What can hang from each mark:
zubak: givat kizep sofe vugerar
sofe: zubak
kazen: givat kare
vugerar: zubak
givat: daluf golu kazen sapam zubak
barur: zubak
mipa: kazen

Each row was made from one small tree. The marks that hang from a mark follow it in brackets, in alphabetical order. Every link used is in the known rows. Write each row's tree.
(in the rows, 128 means zero)
Known rows:
kazen{kare}: [151 112 179 202 159  87 143 124 140  75 114 123 100 132 187 131 135 175
  56]
vugerar{zubak{givat{daluf} kizep sofe}}: [141  87 131 156 152 120 153  73 147 126 145 152 158 147 152 110 157 138
  82]
zubak{givat{sapam} kizep sofe}: [125  51 143 200 158 110 158  83 158 120 150 150 167 159 146 121 124 195
 114]
givat{kazen sapam}: [158  97 130 181 149  73 118 114 120  87 149 138  96 138 198  91 114 188
 100]
barur{zubak{givat{golu sapam} kizep vugerar}}: [137  96 144 187 169 102 168  92 147 106 159 189 143 183 143 122 134 131
 115]
zubak{givat{kazen} sofe}: [141  93 141 178 152 114 130 106 158 108 140 151 155 146 178 100 114 192
  61]
zubak{givat{golu sapam} sofe}: [143  58 142 171 154 124 126  89 158 103 150 166 144 133 154 117 139 202
 116]
kazen{givat}: [155 110 114 204 161  84 145 120 163  73 122 143 106 153 178 133 140 204
  53]
zubak{givat{daluf golu sapam} kizep sofe}: [136  60 124 162 144 140 136  77 150 119 156 165 152 147 133 110 135 170
 125]
vugerar{zubak{givat{daluf sapam} kizep sofe}}: [142  70 128 152 150 114 152  75 146 127 152 150 156 148 148 112 156 145
 111]
zubak{givat{golu} vugerar}: [146 112 147 179 167 108 137 110 156  95 147 188 142 159 153 114 145 171
  79]
givat{daluf}: [155 110 130 170 157  91 126 118 124  87 138 136  89 148 180 112 146 164
  81]
kazen{givat{daluf sapam zubak} kare}: [189 111 124 156 142  91 133 149 165  77 114 120  96 149 160 143 132 145
  90]
sofe{zubak{givat{golu sapam} kizep vugerar}}: [142  85 131 192 173 107 152  81 144  94 164 181 125 155 135 111 136 166
 107]
vugerar{zubak{givat}}: [156 109 146 176 164  81 146  84 152 103 142 153 141 137 176 113 162 155
  67]
barur{zubak{givat{daluf sapam} sofe vugerar}}: [134  75 139 149 164 115 160 128 151 115 152 173 146 194 146 130 134 137
 122]
kazen{givat{daluf golu sapam zubak{kizep vugerar}} kare}: [183 114 118 147 139 122 135 134 158  83 124 152 100 153 134 136 136 124
 102]
mipa{kazen{givat{golu zubak{sofe}} kare}}: [177 113 116 160 159 108 141 107 154  64 105 142  94 131 179 107 142 175
  53]
vugerar{zubak{givat{golu} sofe}}: [152  89 143 154 157 125 135  71 150 108 144 168 144 123 163 110 166 160
  79]

Write each row's tree:
[170  79 102 163 153 128 136 109 152  94 143 172 110 157 134 129 137 168
 120] => kazen{givat{golu sapam zubak{kizep sofe vugerar}}}
[144  84 134 152 127 146 129  89 150 117 144 154 154 138 146  96 112 152
 100] => zubak{givat{daluf golu kazen{kare} sapam} kizep sofe}
[146 116 126 188 166 115 144  82 141  95 160 184 128 151 149  91 123 154
  66] => sofe{zubak{givat{golu kazen} kizep vugerar}}
[137  96 135 204 181  98 159  94 122  86 152 162  98 161 154 114 136 166
  79] => sofe{zubak{kizep vugerar}}
[191 104 130  93 127 148  93 140 115 101 146 159  90 135 153  93 117 104
 130] => givat{daluf golu kazen{kare} sapam zubak{sofe vugerar}}
[164  93 125 142 158 130 137 122 117 117 150 153 109 172 140 114 135 116
 112] => givat{daluf zubak{kizep sofe vugerar}}
[159 115 134 154 157  88 139  91 149 106 142 150 137 141 171 109 165 138
  71] => vugerar{zubak{givat{daluf}}}
[171 108 107 135 131 110  91 105 110  86 156 156  78 123 182  77 129 155
 113] => givat{daluf golu kazen sapam}
[146 106 131 172 157 103 151 112 144 100 152 158 131 166 145 102 114 140
  88] => sofe{zubak{givat{daluf kazen{kare} sapam} kizep vugerar}}
[181  68 122 131 151 108 113 124 121 106 154 132  90 147 158 117 136 143
 150] => givat{daluf sapam zubak{sofe}}
[164  75 106 175 158 107 151 124 157  99 139 155 119 174 141 137 129 172
 114] => kazen{givat{sapam zubak{kizep sofe vugerar}}}
[151 126 130 168 156 125 141  97 142  95 149 173 125 151 144  94 121 130
  63] => sofe{zubak{givat{daluf golu kazen{kare}} kizep vugerar}}
[127  71 144 175 165 129 168  91 150 115 158 189 152 183 135 126 132 140
 123] => barur{zubak{givat{golu sapam} kizep sofe vugerar}}
[119  70 144 191 168 129 162 107 126 111 144 164 131 174 148 120 133 178
  93] => zubak{kizep sofe vugerar}
[168  81  92 149 150 116 143 133 152 104 141 152 114 179 135 132 133 152
 120] => kazen{givat{daluf sapam zubak{kizep sofe vugerar}}}
[182  93 102 107 132 148 101 109 103 116 167 173  96 147 142  79 117 108
 145] => givat{daluf golu kazen sapam zubak{kizep sofe vugerar}}
[173  79 125 164 146 104 122  99 116 111 157 137 107 143 171  91 103 150
 124] => givat{kazen sapam zubak{kizep sofe}}
[185 144 150 159 143 125 118 108 118  91 139 164  97 133 164  90 112 104
  71] => givat{golu kazen{kare} zubak{kizep vugerar}}
[148 112 129 208 167  91 148  76 145  93 153 152 127 144 167  95 115 169
  56] => sofe{zubak{givat{kazen} kizep}}
[181  87  89 126 145 133 117 132 150  91 142 170  97 156 137 127 145 153
 124] => kazen{givat{daluf golu sapam zubak{sofe vugerar}}}
[116  75 148 193 166 127 169 103 157 124 147 174 176 183 136 121 128 176
  87] => zubak{givat kizep sofe vugerar}
[163 116 132 146 135 108 134  72 143 110 146 155 141 127 161  92 145 117
  85] => vugerar{zubak{givat{daluf golu kazen{kare} sapam} kizep}}
[121  80 134 166 159 136 161 112 152 129 148 171 172 187 129 117 130 156
  93] => zubak{givat{daluf} kizep sofe vugerar}
[146  85 145 163 161 109 146  83 155 112 141 153 152 137 168 115 160 165
  75] => vugerar{zubak{givat sofe}}
[134  79 114 139 138 151 132 101 141 128 163 186 162 169 130  89 117 149
 119] => zubak{givat{daluf golu kazen sapam} kizep sofe vugerar}
[194 113 123 138 147 105  97 115 112  90 163 175  82 135 170  84 121 133
 128] => givat{golu kazen sapam zubak{vugerar}}
